Each row was made from one small tree. Brackets hold a mark, then the marks that hang from it, in alphabetical order. Every link used is in the known rows. Write each row's tree.
Known rows:
{S {U {X N}}}: [ 0.06 -0.12  0.05  0.05 -0.06 -0.03 -0.21 -0.03  0.09 -0.01  0.19 -0.15
  0.09  0.18 -0.17  0.18 -0.10  0.06 -0.05  0.07 -0.13 -0.01  0.18]
{S {U {G J}}}: [ 0.04 -0.01  0.25  0.16 -0.24  0.04 -0.06  0.11 -0.02 -0.05  0.15  0.00
 -0.11  0.21 -0.21  0.26  0.01  0.22 -0.18 -0.10  0.01  0.00  0.06]
{M {J E {G U} S}}: [ 0.05  0.06  0.28  0.32  0.17 -0.12  0.28  0.16  0.02 -0.08 -0.18 -0.01
 -0.45  0.26 -0.35  0.46  0.10  0.46 -0.37 -0.15  0.35 -0.32 -0.18]
{E {J S}}: [-0.07  0.05  0.02  0.10  0.07 -0.06  0.31  0.13 -0.14 -0.09 -0.16  0.01
 -0.37  0.11 -0.26  0.05 -0.07  0.12 -0.32 -0.02  0.07 -0.35  0.03]
{V U}: [ 0.26  0.02 -0.01  0.09 -0.14  0.24  0.04  0.05  0.06  0.10  0.10  0.11
 -0.05 -0.14  0.02  0.01  0.04  0.12 -0.01 -0.06  0.01  0.15 -0.13]
{G J}: [ 0.00  0.07 -0.03 -0.12  0.04 -0.08  0.11  0.23 -0.14 -0.07 -0.05 -0.01
 -0.14 -0.01 -0.19  0.00 -0.04  0.13 -0.16 -0.17  0.05 -0.10  0.02]
{V {U X}}: [ 0.23 -0.08  0.15  0.14 -0.06  0.23 -0.06 -0.03  0.12 -0.03  0.11  0.13
  0.11 -0.17 -0.03  0.04 -0.04  0.16 -0.04 -0.06 -0.01  0.19  0.00]
{V {U G X}}: [ 0.19 -0.07  0.42  0.25 -0.22  0.29 -0.09 -0.04  0.14 -0.08  0.11  0.27
  0.15  0.00  0.01  0.11 -0.06  0.16 -0.15 -0.10  0.07  0.23  0.01]
{G {J M} U}: [-0.01  0.07  0.05 -0.09  0.08 -0.18  0.16  0.46 -0.13 -0.08 -0.12 -0.18
 -0.30  0.00 -0.27  0.27 -0.03  0.45 -0.23  0.05  0.11 -0.35 -0.09]
{R {N X}}: [ 0.25 -0.34 -0.08  0.14 -0.06 -0.05  0.17  0.05 -0.27 -0.03 -0.11  0.11
  0.05  0.05  0.23  0.03 -0.01  0.10  0.08  0.04  0.28  0.18 -0.07]
{S {U G X}}: [ 0.01 -0.14  0.44  0.26 -0.17  0.08 -0.22 -0.08  0.10 -0.15  0.17  0.01
  0.11  0.19 -0.16  0.29 -0.04  0.19 -0.13 -0.01 -0.03  0.09  0.18]
{U {G {J M}} {X N}}: [-0.07 -0.06  0.43  0.00 -0.11 -0.08 -0.14  0.18  0.03 -0.14 -0.05  0.17
  0.16  0.49 -0.09  0.11 -0.29  0.06 -0.38 -0.01  0.06 -0.03  0.24]
{M {J {G U} S}}: [-0.07  0.10  0.20  0.14  0.13 -0.12  0.26  0.22  0.02 -0.02 -0.10 -0.02
 -0.37  0.23 -0.24  0.30 -0.01  0.29 -0.32 -0.11  0.26 -0.35 -0.09]
{V {U G {X N}}}: [ 0.19 -0.05  0.30  0.15 -0.26  0.22 -0.12  0.00  0.16  0.01  0.14  0.24
  0.17  0.15  0.04  0.05 -0.12  0.03 -0.19 -0.06  0.05  0.18  0.02]
{S {U X}}: [ 0.05 -0.14  0.17  0.15 -0.02  0.04 -0.18 -0.06  0.07 -0.10  0.17 -0.13
  0.07  0.03 -0.20  0.24 -0.03  0.19 -0.02  0.02 -0.11  0.04  0.16]
{M J}: [ 0.07  0.20 -0.04 -0.21  0.15  0.00  0.10  0.14  0.11  0.04  0.03 -0.09
 -0.04  0.08 -0.04  0.03  0.02  0.09 -0.09 -0.22  0.11 -0.08  0.05]
{U {G J} {X N}}: [-0.09 -0.06  0.44 -0.01 -0.14 -0.08 -0.14  0.10  0.04 -0.19  0.02  0.17
  0.21  0.41 -0.09  0.05 -0.26 -0.02 -0.38 -0.12  0.10 -0.02  0.25]
{N X}: [ 0.18 -0.11 -0.07  0.03 -0.03 -0.10  0.08 -0.10 -0.28 -0.04  0.02  0.01
 -0.06  0.13  0.11  0.09 -0.07  0.15 -0.01  0.17  0.20 -0.12 -0.03]
{E {J G S}}: [-0.10 -0.03  0.16  0.29  0.03 -0.09  0.32  0.17 -0.18 -0.08 -0.25  0.04
 -0.48  0.21 -0.33  0.22 -0.11  0.21 -0.44 -0.03  0.17 -0.33 -0.03]
{V {U {G J} X}}: [ 0.19 -0.04  0.41  0.19 -0.20  0.25 -0.03  0.08  0.07 -0.11  0.09  0.26
  0.08  0.00 -0.09  0.10 -0.08  0.23 -0.23 -0.19  0.10  0.18  0.02]
{M {J E G S}}: [ 0.07  0.06  0.22  0.31  0.17 -0.07  0.27  0.11  0.01 -0.04 -0.20  0.07
 -0.41  0.31 -0.30  0.37  0.07  0.36 -0.34 -0.18  0.30 -0.21 -0.13]
{M {J G {S U}}}: [ 0.00  0.08  0.15  0.18  0.09 -0.05  0.20  0.18  0.02  0.04 -0.03 -0.01
 -0.37  0.30 -0.27  0.32 -0.02  0.26 -0.29 -0.13  0.16 -0.24 -0.03]
{V {U {X N}}}: [ 0.23 -0.06  0.03  0.03 -0.10  0.17 -0.09  0.02  0.13  0.06  0.13  0.10
  0.13 -0.02  0.01 -0.01 -0.11  0.04 -0.08 -0.02 -0.04  0.14  0.01]
{S {U {G J} X}}: [ 0.01 -0.11  0.42  0.20 -0.16  0.05 -0.16  0.04  0.03 -0.18  0.15  0.01
  0.05  0.19 -0.25  0.29 -0.06  0.25 -0.21 -0.10 -0.01  0.03  0.19]
{R N}: [ 0.12 -0.27 -0.03  0.12 -0.04  0.01  0.12  0.12 -0.08  0.00 -0.13  0.11
  0.09 -0.03  0.15 -0.04  0.05  0.00  0.09 -0.08  0.15  0.27 -0.05]
{S U}: [ 0.08 -0.04  0.00  0.10 -0.09  0.03 -0.08  0.01  0.02  0.04  0.16 -0.14
 -0.09  0.05 -0.16  0.21  0.04  0.15  0.02  0.03 -0.09  0.00  0.03]
{V {U G}}: [ 0.22  0.04  0.26  0.20 -0.30  0.28  0.02  0.04  0.09  0.06  0.11  0.25
 -0.01  0.02  0.05  0.08  0.02  0.12 -0.12 -0.09  0.09  0.19 -0.12]

Write each row's tree:
[ 0.00 -0.19  0.37  0.75  0.04 -0.11  0.25 -0.05 -0.15 -0.12 -0.33  0.23
 -0.53  0.32 -0.37  0.49  0.06  0.37 -0.35  0.06  0.27 -0.19 -0.26]
{J E G S}
[-0.04  0.03  0.15  0.21 -0.06 -0.01  0.26  0.13 -0.11 -0.10 -0.08  0.01
 -0.40  0.22 -0.32  0.18 -0.05  0.19 -0.37 -0.04  0.05 -0.34  0.05]
{E {J {S {U G}}}}
[ 0.04 -0.18  0.35  0.77  0.13 -0.11  0.26  0.12 -0.18 -0.04 -0.46  0.21
 -0.65  0.46 -0.35  0.62  0.02  0.52 -0.34  0.28  0.19 -0.21 -0.29]
{J E G M S}
[ 0.08 -0.06  0.29  0.13  0.20 -0.19  0.08  0.32 -0.09 -0.28 -0.19 -0.15
 -0.22  0.01 -0.41  0.46  0.01  0.66 -0.31  0.01  0.18 -0.29 -0.05]
{G {J E M} {U X}}
[ 0.00 -0.11  0.64  0.26 -0.06  0.01 -0.09  0.00  0.00 -0.35 -0.07  0.22
  0.13  0.23 -0.22  0.24 -0.08  0.28 -0.36 -0.21  0.20  0.07  0.17]
{U {G {J E}} X}
[-0.07 -0.12  0.68  0.37 -0.04 -0.01  0.02  0.00 -0.03 -0.37 -0.12  0.30
  0.00  0.28 -0.27  0.26 -0.09  0.27 -0.41 -0.15  0.18 -0.05  0.14]
{U {G {J E S}} X}
[-0.03  0.05  0.00  0.10  0.13 -0.06  0.33  0.25 -0.16 -0.03 -0.25 -0.01
 -0.46  0.21 -0.25  0.14 -0.11  0.22 -0.32  0.13  0.01 -0.38  0.00]
{E {J M S}}
[ 0.09 -0.09  0.16  0.56  0.03 -0.03  0.19 -0.09 -0.06 -0.12 -0.10  0.08
 -0.44  0.20 -0.38  0.39  0.16  0.34 -0.16  0.09  0.05 -0.21 -0.16]
{J E {S U}}
[-0.13 -0.23  0.31  0.53 -0.06 -0.12  0.07  0.03 -0.08 -0.04 -0.08  0.10
 -0.36  0.40 -0.34  0.39 -0.16  0.17 -0.32  0.15  0.04 -0.23 -0.02]
{J G {S {U {X N}}}}
[ 0.09 -0.05  0.13  0.51  0.18 -0.06  0.26  0.08 -0.10 -0.05 -0.33  0.15
 -0.51  0.32 -0.25  0.37  0.08  0.39 -0.17  0.30  0.03 -0.23 -0.21]
{J E M S}
[ 0.01 -0.12  0.33  0.15 -0.22  0.02 -0.24 -0.03  0.12 -0.06  0.20 -0.01
  0.13  0.34 -0.13  0.25 -0.11  0.06 -0.17  0.02 -0.05  0.04  0.18]
{S {U G {X N}}}
[-0.05  0.04  0.01  0.10  0.01 -0.10  0.22  0.24 -0.18 -0.08 -0.04  0.03
 -0.37  0.10 -0.35  0.11 -0.05  0.20 -0.24 -0.07 -0.01 -0.27 -0.01]
{G {J {S U}}}
[ 0.25 -0.05  0.43  0.28 -0.19  0.25 -0.02  0.05  0.07 -0.14  0.05  0.27
  0.04  0.01 -0.13  0.18 -0.03  0.31 -0.26 -0.21  0.14  0.20 -0.02]
{V {U {G {J E}} X}}
[ 0.15  0.03  0.02  0.07  0.13 -0.08  0.14  0.29 -0.16 -0.07 -0.22 -0.01
 -0.31  0.13 -0.27  0.23  0.03  0.41 -0.21 -0.05  0.09 -0.09 -0.08]
{G {J E M}}
[-0.22 -0.19  0.38  0.47  0.01 -0.22  0.15  0.10 -0.08 -0.11 -0.17  0.09
 -0.34  0.30 -0.30  0.38 -0.16  0.22 -0.38  0.18  0.18 -0.39 -0.11]
{J {G {U {X N}}} S}
[ 0.19 -0.02  0.29  0.09 -0.25  0.18 -0.06  0.12  0.09 -0.03  0.11  0.23
  0.11  0.14 -0.05  0.05 -0.16  0.10 -0.27 -0.14  0.07  0.13  0.04]
{V {U {G J} {X N}}}
[ 0.15 -0.04  0.43  0.27 -0.19  0.23  0.04  0.08  0.05 -0.13  0.06  0.31
 -0.01  0.04 -0.13  0.11 -0.09  0.22 -0.28 -0.14  0.09  0.10  0.00]
{V {U {G {J S}} X}}
[-0.07 -0.03  0.14  0.30  0.09 -0.08  0.33  0.28 -0.20 -0.02 -0.33  0.03
 -0.56  0.31 -0.32  0.31 -0.16  0.31 -0.43  0.12  0.12 -0.35 -0.05]
{E {J G M S}}
[ 0.00 -0.02  0.16  0.14  0.06 -0.10  0.20  0.34 -0.14 -0.03 -0.26 -0.16
 -0.41  0.19 -0.28  0.39 -0.10  0.42 -0.39  0.07  0.18 -0.29 -0.06]
{E {J {G U} M}}
[-0.10 -0.20  0.40  0.31  0.00 -0.12 -0.05  0.07 -0.03 -0.13 -0.10 -0.04
 -0.09  0.07 -0.20  0.41 -0.07  0.30 -0.24  0.02  0.22 -0.11 -0.06]
{J {G {U X}}}
[ 0.05 -0.21  0.37  0.82 -0.03 -0.08  0.19 -0.03 -0.13 -0.10 -0.22  0.13
 -0.59  0.35 -0.48  0.63  0.09  0.47 -0.33  0.07  0.20 -0.18 -0.24]
{J E G {S U}}
[-0.10  0.07  0.10  0.08  0.11 -0.22  0.30  0.45 -0.18 -0.10 -0.18 -0.07
 -0.49  0.09 -0.35  0.28 -0.05  0.45 -0.31  0.13  0.09 -0.53 -0.14]
{G {J M S} U}
[ 0.02  0.03  0.17  0.26  0.15 -0.23  0.33  0.39 -0.18 -0.17 -0.26 -0.05
 -0.57  0.12 -0.45  0.44  0.07  0.62 -0.36  0.10  0.18 -0.51 -0.22]
{G {J E M S} U}
[-0.06 -0.01  0.10  0.12  0.05 -0.10  0.17  0.20 -0.15 -0.14 -0.03  0.03
 -0.29  0.10 -0.37  0.12 -0.08  0.22 -0.26 -0.08 -0.02 -0.25  0.05]
{G {J {S {U X}}}}
[-0.04 -0.01  0.09  0.17  0.06 -0.04  0.23  0.10 -0.10 -0.13 -0.08 -0.06
 -0.34  0.12 -0.36  0.17 -0.08  0.21 -0.33 -0.01  0.00 -0.33  0.10]
{E {J {S {U X}}}}
[ 0.06  0.00  0.25  0.16 -0.21  0.04 -0.05  0.17 -0.03 -0.02  0.10  0.00
 -0.15  0.26 -0.20  0.30 -0.01  0.26 -0.18 -0.02 -0.01 -0.01  0.05]
{S {U {G {J M}}}}
[ 0.13  0.13  0.21  0.23  0.09  0.01  0.21  0.08  0.09 -0.06 -0.03  0.03
 -0.33  0.31 -0.28  0.33  0.13  0.33 -0.27 -0.18  0.18 -0.21 -0.05]
{M {J E {S {U G}}}}
[-0.13 -0.04  0.27  0.12  0.19 -0.22  0.21  0.39 -0.13 -0.24 -0.17 -0.06
 -0.33  0.07 -0.39  0.31 -0.12  0.49 -0.35  0.13  0.08 -0.48  0.00]
{G {J M S} {U X}}
[-0.01  0.04  0.12  0.21  0.01 -0.01  0.27  0.25 -0.12 -0.03 -0.17 -0.01
 -0.48  0.31 -0.30  0.27 -0.09  0.30 -0.36  0.13  0.00 -0.35  0.03]
{E {J M {S {U G}}}}
[ 0.17 -0.17  0.28  0.53  0.09 -0.05  0.05  0.13 -0.11  0.00 -0.37  0.06
 -0.38  0.34 -0.23  0.60  0.05  0.53 -0.24  0.16  0.20  0.03 -0.23]
{J E G M}
[-0.03 -0.12  0.26  0.29  0.03 -0.12  0.04  0.29 -0.08  0.04 -0.23 -0.07
 -0.32  0.23 -0.15  0.50 -0.08  0.43 -0.21  0.26  0.15 -0.17 -0.18]
{J {G U} M}
[ 0.10  0.05  0.12  0.09  0.12 -0.19  0.18  0.40 -0.14 -0.14 -0.20 -0.16
 -0.38  0.03 -0.37  0.42  0.09  0.62 -0.28  0.01  0.20 -0.33 -0.18]
{G {J E M} U}
[-0.08 -0.08  0.15 -0.04  0.03 -0.17 -0.10  0.07  0.09 -0.12  0.05 -0.17
  0.10  0.04 -0.10  0.17 -0.09  0.13 -0.13  0.10  0.07 -0.26  0.05]
{G {U {X N}}}
[-0.12  0.05  0.39  0.18 -0.18 -0.01  0.15  0.15 -0.09 -0.14 -0.07  0.27
 -0.17  0.29 -0.14  0.10 -0.07  0.10 -0.33 -0.12  0.15 -0.12  0.01]
{U {G {J S}}}
[ 0.02  0.17  0.01  0.00  0.13 -0.02  0.21  0.14  0.07  0.03  0.05 -0.05
 -0.28  0.19 -0.20  0.14  0.02  0.16 -0.17 -0.13  0.05 -0.25  0.03]
{M {J {S U}}}
